Each row comes from the steps of one path. Every step used is in the known rows, and no mark comes twice. Write the path behind each row, first mark first.
Known rows
A > W > E: [-3.85 -2.59  2.03 -1.59  1.19 -2.76  2.71 -2.61 -2.01  3.28  5.64 -0.28
  0.87 -1.63  0.33 -1.65 -0.20  0.24 -0.13 -2.27  0.93  0.14]
E > K > A > W: [-0.91 -4.21  1.66 -2.95 -0.37 -2.69  3.74 -1.23 -4.69 -0.31  3.02 -0.66
 -1.55 -0.64  1.71  1.28 -2.41  0.24  1.26  1.13  0.45  2.07]
K > A: [-0.33 -1.73 -0.34 -3.32  0.97 -2.91  3.05 -2.07 -1.58  1.76  4.48 -0.22
  1.19 -0.14  1.40 -2.97 -0.55  0.40  0.34 -1.63 -0.35  1.95]
E > L > A > K: [ 1.40 -0.24  0.06 -2.41  2.04  1.83  2.30  0.24 -0.43 -1.47  4.38  1.59
 -0.49 -0.99  0.59 -0.15  2.49  3.96  2.27 -1.20 -2.80 -1.82]
L > E > W: [-3.11 -3.15 -0.34 -1.14  1.98 -1.41 -0.30 -1.03 -0.92  2.62  1.57 -2.19
 -0.05 -1.24  0.96 -2.31 -2.48  0.97 -0.24 -1.65  2.67  0.13]
L > A > K > E: [ 0.68  1.36  1.05 -3.40  2.01 -0.25  4.08  0.17 -2.41  0.83  2.39  1.03
 -1.22 -1.65  1.53 -1.74  1.60  1.28  1.63 -0.44 -0.11  1.12]
A > W > E > L: [-2.73 -3.66  2.11 -2.04  1.58 -2.04  2.28 -2.49 -0.88  2.09  5.02  1.08
  1.71 -1.16 -0.30 -0.31  0.77  2.06  0.06 -2.50 -0.81 -1.76]
K > A > W > E > P > T: [-3.07 -3.35  1.47 -1.84  1.77 -4.25  1.73 -1.28 -4.31  3.94  5.51 -0.15
  2.00  0.11 -0.63 -1.29 -0.33 -1.66 -0.96 -0.34 -2.12  0.58]
P > E > W > A > K: [-3.41 -4.96  0.97 -2.20  1.03 -1.92  4.24  0.12 -4.04  2.39 -0.02 -2.50
 -0.17 -0.35  0.24 -3.95 -1.87 -2.90  2.35 -0.88  2.94  0.11]
L > E > W > A > K: [-3.13 -5.28  1.39 -0.99  0.86 -1.44  2.06 -0.23 -1.62  1.70 -0.47 -2.67
 -1.63 -2.07  2.10 -2.82 -1.31 -1.87  0.88  0.67  2.52  1.10]
A > W: [-2.87 -1.36  0.74 -0.98  0.86 -1.92  2.50 -2.18 -2.31  1.49  7.93 -0.61
  0.51 -1.54  0.61 -0.18 -0.74  1.08  0.98 -2.79 -0.69 -0.19]
K > E: [-0.92 -0.47 -0.12 -4.16  2.27 -3.18  2.61 -1.93 -1.47  3.31  3.96  0.63
  2.87  0.13  0.42 -1.32  0.98  1.46  0.12 -2.64  1.58  1.12]
K > A > W > E > L: [-1.33 -4.42  2.47 -2.95  0.89 -3.62  3.87 -2.79 -1.73  1.89  3.35  1.58
  0.88 -1.15  0.72 -1.47 -0.60  0.64 -0.18 -0.91 -1.62  0.34]
E > L: [-0.10 -1.72 -1.20 -2.81  2.09 -0.46  0.74 -1.41  0.42  0.51  6.21  0.91
  3.00  0.51 -0.31 -0.21  2.04  4.03  0.85 -3.20 -1.40 -2.15]
E > P > T: [-2.32 -0.51 -2.30 -1.17  3.21 -1.50 -2.18  0.69 -3.10  3.22  8.69 -1.42
  4.41  2.09 -1.94  0.19  1.94  0.63 -0.50 -2.23 -1.86 -1.75]
E > W > A: [-3.58 -1.98  0.87 -3.70  0.16 -2.36  1.91 -0.09 -1.50  1.60  1.06 -1.84
 -0.63  1.68  0.51 -1.34 -2.24 -2.29  1.35 -2.25  1.94  0.51]
E > P: [-2.78  0.13 -0.33 -2.89  1.52 -2.66 -0.89 -0.44 -1.53  2.47  6.84 -1.02
  3.49  1.23 -1.30 -0.90  1.69 -0.68 -0.87 -2.27 -1.91 -1.62]
A > K > E > L: [ 0.66 -3.15  0.46 -3.50  2.48 -1.90  3.25 -0.81 -1.30  0.53  4.96  2.11
  3.06 -1.08  0.46  0.34  3.20  2.70  0.92 -0.33 -1.30 -0.60]
E > W > A > K: [-3.34 -3.35  1.43 -3.07  0.05 -2.11  3.02  0.75 -2.52  0.44  1.80 -1.73
 -1.18  0.18  0.96 -1.01 -1.30 -2.88  1.72 -0.38  1.02  0.78]

Write each row's path
[-3.33 -2.96  3.11 -3.07  0.56 -5.16  2.79 -2.02 -3.08  3.36  3.89  0.23
  1.26 -0.82 -0.12 -1.97 -0.59 -2.83 -1.49 -0.25 -2.00  0.70]	K > A > W > E > P
[-0.09 -1.59  1.24 -3.17  2.50  0.64  2.50 -0.49 -0.40  0.94  1.55  1.65
 -0.10 -1.12  0.15 -1.99  2.86  2.68  0.64 -0.93 -0.58 -1.38]	W > E > L > A > K
[-1.35 -4.58  1.45 -4.59  1.08 -2.65  2.79 -1.37 -3.33  2.34 -0.63 -0.69
  0.27  0.58  0.98 -1.85 -0.46 -0.02 -0.70  0.65  3.53  2.29]	W > E > K > A
[ 0.15 -3.80  1.90 -3.74  1.25 -2.43  4.75 -0.72 -0.68  0.66  1.61  1.12
  1.69 -0.56  1.19 -0.93  3.14 -0.48  2.07  0.23 -0.33  0.40]	W > A > K > E > L
[ 0.55 -1.08 -0.60 -2.00  2.68  1.12  2.60 -1.10 -1.45  1.77  1.52  0.53
  0.62 -0.13 -0.36 -3.49  0.56  3.60  2.57 -3.27  0.25 -2.46]	P > E > L > A
[-0.42 -5.31 -0.02 -2.94  1.33 -1.95  4.08 -1.44 -5.06  2.26 -0.11 -1.73
  0.60 -0.07  0.79 -3.15 -1.89  0.38  1.62  0.00  3.55  1.26]	P > E > K > A
[ 0.54  0.51  1.85 -3.61  1.89 -1.52  3.17 -1.22 -1.04  0.88  2.46  3.08
  0.05 -0.67  0.59  0.85  0.36  3.01  1.82 -2.13 -1.75 -0.94]	K > E > L > A > W
[-1.58 -1.72  0.92 -3.61  2.03 -3.61  2.08  0.00 -3.10  2.04  5.19  0.61
  3.32 -0.76 -0.61 -0.36  3.09 -1.10 -0.64  0.32 -1.62 -0.20]	A > K > E > P
[-3.53 -4.01  0.98 -1.33  0.96 -1.75  1.21 -0.93 -0.71  2.73 -1.15 -2.78
 -1.12 -0.86  1.79 -3.06 -2.40 -1.34  0.66 -0.88  3.31  0.96]	L > E > W > A
[-1.37 -2.45  1.30 -2.06  0.20 -3.59  4.05 -2.61 -2.69  1.30  5.79  0.09
 -0.06 -1.64  1.52 -1.44 -1.78 -0.34  0.92 -1.17 -1.68  1.67]	K > A > W
[-2.35  0.88  2.53 -2.01  1.17 -0.45  3.17 -1.38 -1.84  2.23  2.63  0.20
 -2.53 -1.77  0.96 -2.22 -0.68  0.77  0.92 -2.23  0.35  0.21]	L > A > W > E
[-1.48 -3.06  0.98 -2.03  0.36 -1.34  4.22 -0.88 -1.56  0.67  3.74 -1.42
  0.25 -1.27  1.64 -2.50  2.30 -1.70  2.02 -0.22  0.53  1.39]	W > A > K
[-2.82 -1.56  1.78 -5.41  0.81 -4.39  3.05 -0.29 -1.87  2.81 -0.93 -0.17
  0.51  1.77  0.57 -0.86 -1.73 -2.32  0.74 -1.65  2.75  1.29]	K > E > W > A
[-0.56 -2.14  0.45 -3.34  2.19 -2.66  3.86 -1.03 -2.52  1.67  5.17  0.58
  2.32 -1.55  0.88 -1.36  2.33  0.85  0.50 -0.22  0.37  1.10]	A > K > E
[-1.82 -2.40  2.40 -3.82  0.76 -4.14  3.73 -0.03 -2.23  2.19  2.02 -0.22
  2.17 -0.20  0.52 -1.60  3.07 -3.88  0.67  1.05 -0.66  0.82]	W > A > K > E > P
[-2.34 -3.59  0.91 -3.99  1.61 -1.20  1.40 -1.00 -2.69  2.53  1.02 -1.17
  0.81  0.57  0.31 -0.77  0.62  1.27 -0.69 -0.57  4.24  0.84]	W > E > K
[ 1.42  1.06  0.49 -4.68  2.54 -0.90  2.49 -0.91 -0.02  1.29  1.46  2.99
  1.09  0.50  0.34 -0.18  1.53  3.69  1.49 -2.31 -0.71 -0.84]	K > E > L > A
[-0.87 -2.90  1.79 -3.34  0.78 -3.05  5.39 -0.93 -1.62  1.73  1.80 -0.14
  1.15 -1.01  1.81 -2.26  2.33 -2.06  1.62  0.29  1.30  2.06]	W > A > K > E
[ 0.38 -1.56 -0.06 -4.40  2.51 -2.56  2.11 -1.73  0.08  1.93  3.52  2.38
  4.01  0.87 -0.20  0.12  1.99  3.44  0.59 -2.60 -0.35 -0.94]	K > E > L
[-1.26 -2.06 -0.45 -2.34  3.45 -2.86  1.00  0.98 -4.23  2.72  7.25  0.26
  4.22 -0.01 -1.08  0.35  3.35 -0.01 -0.19  0.38 -1.78 -0.33]	A > K > E > P > T
[ 0.00 -3.43  0.24 -4.00  0.44 -1.94  2.79 -0.84 -3.71  0.22  1.80 -0.98
 -0.32  0.78  1.50  0.01 -1.21  0.78  0.85  0.76  1.69  2.16]	E > K > A
